Each row comes from the steps of one path. Every step used is in the known rows, and no mark comes twice. Write the path behind each row, first mark first.
In the rows, zero is written as 128.
Known rows:
mupop-boto: [149 124 127 137 120 148 138 101 130 142 149 135 122 139 139 125 147 128
 139 125 110 138 124 132 134 111 146 136]
salar-ruvo-mupop-boto-tese: [162 123 114 122  92 115 129 149 111 134 156 141 114 127 193 142 125 149
 121 127  53 168 106 106 129 117 121 109]
rilid-salar-boto-tese-pagufir: [207 152 126 103 123 104 160 110 162 158 140 166 110 118 166 151 120 108
 155 146  70 131 126 118 105 131 105 106]
ruvo-mupop: [136 128 110 150 127 114 113 157 126 116 143 117 129 111 134 153 122 140
 113 132 125 133 110 128 131 116 111  95]
boto-tese-ruvo-mupop: [160 101 112  97 138 109 126 170 115 106 142 119 130 101 190 144 105 148
 114 126  99 155 125 108 145 115 107 109]
ruvo-mupop-boto-tese: [163 115 107 139 130 139 129 119 118 140 154 135 122 115 180 141 127 137
 136 119  69 151 111 116 137 122 121 113]
tufi-mupop-ruvo-salar-boto-tese: [186 125 102 111  81  97 156 135 116 145 142 157 132 125 181 120 144 149
 135  85  94 163 133  95 167 137 131  65]
salar-ruvo-tese-meza: [ 79 111 107 108 105 112 119 149  91 158 137 124 105 135 145 127 124 171
 117 137  71 156  89 126 125 123  79 127]
nidi-gitat: [100 138 145 112 151 129 123 129 123 128 133 118 127 149 122 136 131 130
 137 119 137 122 123 143 130 106 112 157]
rilid-salar-boto-tese: [199 130 119 124 132 107 155 111 135 150 151 180 116 128 181 134 112 103
 152 126  64 143 124 119 120 134 110 133]
boto-tese-gumez: [177 115  98 131 136 142 136 118 102 108  93 132 115 124 143 127  89 143
 143 150  98 151 128 110 124 138 144 141]
modisu-tufi-mupop-ruvo-salar: [198 115  91 107  71  99 159 161 126 140 104 136 158 134 129  95 154 152
 112  92 132 146 129 115 162 125 116  38]
modisu-tufi-mupop-ruvo-tese-meza: [118 103 106 118  84 124 126 154  91 180 125 105 138 133 121  88 159 160
 116 109 103 145  81 125 171 129  75  57]
rilid-salar: [178 120  92 128 117 120 136 132 147 147 144 154 127 129 137 128 130 117
 132 125 121 115 122 125 115 112  93 127]
mupop-boto-tese-pagufir-malas: [162 123 130 100 116 147 141 105 142 170 124 169 132 125 192 142 172 130
 164 123  57 111 126 116 103 106 156  91]
nidi-gitat-gumez: [122 146 124 133 137 121 109 117 110 113 133 129 139 154 104 140 113 119
 128  98 146  99 141 143 137  90 132 167]
rilid-salar-ruvo-mupop-boto-tese-meza: [183 113  86 134  96 118 120 154 111 182 175 174  97 143 199 142 138 158
 138 131  26 161  86 107 122 132  44 130]
gitat-nidi: [163 151 132 152 128 130 132 119 123 122 134 120 135 130 131 123 159 125
 150 123 141 121 133 133 111 153 138 119]
tese-meza: [105 121 136 137 137 140 111 123 108 155 130 139 110 139 129 129 141 149
 140 138 107 133 113 134 131 156  93 147]
ruvo-tese-meza: [ 85  99 103 127 147 137 120 116 102 168 134 117 112 119 129 121 130 149
 129 128  81 138  91 133 132 129  75 132]
rilid-salar-ruvo-mupop-boto: [197 124  80 143  69 109 136 168 140 145 180 158 115 140 162 154 133 145
 115 132  84 146  98 115 121  80  87  93]
tufi-mupop-ruvo-tese-pagufir: [119 138  91 102  60 120 132 148 139 166 138  84 137 106 112 128 157 152
 107 115 144 123 112  99 155  86 101  28]
nidi-gitat-risom: [122 134 155 116 167 129 134 132 133 130 144  97 131 152 149 143 144 156
 152 133 160 129 141 151 116 103 128 149]
modisu-tufi-mupop-ruvo: [162 130 137 118  67 118 135 162 120 145 124 111 153 141 112  91 157 138
 112 103 148 134 121 117 172 129 129  55]
modisu-tufi-mupop: [181 132 124 126 117 120 144 134 121 146 131 114 144 148  97 102 133 119
 125 115 130 130 116 128 138 136 127  61]
modisu-tufi-mupop-boto-tese: [200 114 120 114 122 140 157  95 113 169 143 128 136 149 146  87 142 111
 148  99  75 149 113 116 143 141 137  81]
salar-boto-tese-ruvo: [165 117 159  83 134 109 157 130 113 107 147 142 118 125 191 136 111 127
 138 128  90 163 137 118 145 129 149 136]
rilid-salar-boto-tese-pagufir-malas: [204 138 122 102 113 107 153 128 158 169 135 197 127 124 194 160 151 112
 165 133  48 108 119 115  95 102 122  77]
modisu-tufi: [162 123 145 117 129 119 150 135 125 124 102 131 142 135 114 105 125 118
 127 133 108 137 118 143 126 139 134 104]

Which path is each row?
[186 112 119  89 126  91 178 140 131  99 134 156 126 122 168 146 118 154
 128 124 109 165 144 131 141 105 141 104] => tese-ruvo-salar-boto
[105 126 113  93  79 122 140 151 146 148 112 102 136  92 132 131 146 153
 105 130 123 128 117 116 140  89 112  69] => mupop-ruvo-tese-pagufir
[170  97 127  82 127 144 156 113 116 130 151 137 122 127 200 120 130 134
 143 116  89 154 132 116 147 112 141 147] => mupop-boto-tese-ruvo
[132 141 116 132  91  96 115 191 122 111 147 124 122 128 138 157 117 160
 100 138 109 150 111 114 126 113 113  87] => salar-ruvo-mupop
[183 117 111 107 145  98 169 103 119 127 117 173 122 116 185 135 111 132
 146 113  59 167 132 120 122 144 135 114] => ruvo-salar-boto-tese
[ 92 103 104 108  90 122 135 152 120 138 119 113 141 103 148 112 141 148
 103 111 124 137 112 117 158  91 111 104] => mupop-ruvo-tese
[210 116  81 124  83 106 143 156 129 158 172 167 114 132 197 145 126 139
 126 124  46 155 101 103 121 103  83 105] => rilid-salar-ruvo-mupop-boto-tese
[175  92  90  76 129 104 158 151 133 108 121 140 137 119 156 133 118 163
 117 115 127 149 143 125 135 104 117 114] => tese-ruvo-salar
[129 107 131 128 147 157 124  88  96 180 144 157 104 143 182 117 150 136
 163 122  49 147 105 128 135 160 101 169] => mupop-boto-tese-meza
[127 131 167 129 154 126 125 103  94 158 140 163  98 139 178 131 128 129
 160 135  52 159 111 128 134 178 111 154] => salar-boto-tese-meza
[111 125 102  81  74 105 137 167 140 150 114 136 135 122 150 153 151 155
 114 142  70 117 104 116  93  65 128  48] => salar-ruvo-tese-pagufir-malas
[198 122  84 148  85 129 134 154  94 112 127 134 104 135 172 153  95 173
 126 155  67 179 107  97 128 106 146 104] => salar-ruvo-mupop-boto-tese-gumez
[140 101  67 141 125 139 137 122 101 117 105 101 120 118 110 133  87 155
 123 150 116 148 108 123 122  89 132 112] => ruvo-tese-gumez
[171 117 124 101  99  96 165 136 123 127 109 179 131 110 202 126 137 149
 132 105  76 171 143 113 155 138 138 111] => mupop-ruvo-salar-boto-tese
[150 143 135  88 138 128 138 113 143 144 107 126 121 110 148 134 124 127
 140 138  96 126 132 113 109 148 119 113] => boto-tese-pagufir
[158 122 128 121  83  96 160 148 132 115 118 169 130 116 163 137 145 158
 122 114 108 161 137 123 155 119 143  96] => mupop-ruvo-salar-boto
[164 134 117 103  75 114 125 166 137 154 143 165 123 127 200 167 159 153
 135 136  37 132 107 103 102  89 136  51] => salar-ruvo-mupop-boto-tese-pagufir-malas
[196 109 100 143 126 160 147  93 100 128 111 138 109 135 160 124 104 140
 154 143  84 159 126 113 127 122 161 148] => mupop-boto-tese-gumez
[173 117 142 107 135  94 147 159 112 101 161 133 119 107 196 159  99 141
 125 133  83 172 123 115 147 117 133  96] => salar-boto-tese-ruvo-mupop
[252  85  84  68 119 118 188 114 118 148 132 140 144 135 178  94 130 144
 140  85  70 167 130 113 147 112 125  67] => modisu-tufi-mupop-boto-tese-ruvo-salar
[203  79  88  67 134 128 175 112 122 125 134 154 127 117 207 120 125 153
 143 100  70 165 138 117 137 109 129 134] => mupop-boto-tese-ruvo-salar
[136 122 123 132 103 126 109 148  89 164 159 147  96 142 192 143 140 165
 134 136  29 171  91 110 134 146  88 126] => salar-ruvo-mupop-boto-tese-meza
[150 135 116 144  74 114 124 163 122 125 166 134 116 138 153 151 137 157
 112 133  93 158 107 120 134  98 132  95] => salar-ruvo-mupop-boto
[175 149 120 105  83 111 134 155 137 140 147 133 108 120 171 161 131 152
 126 148  55 159 112 103 113 114 119  78] => salar-ruvo-mupop-boto-tese-pagufir
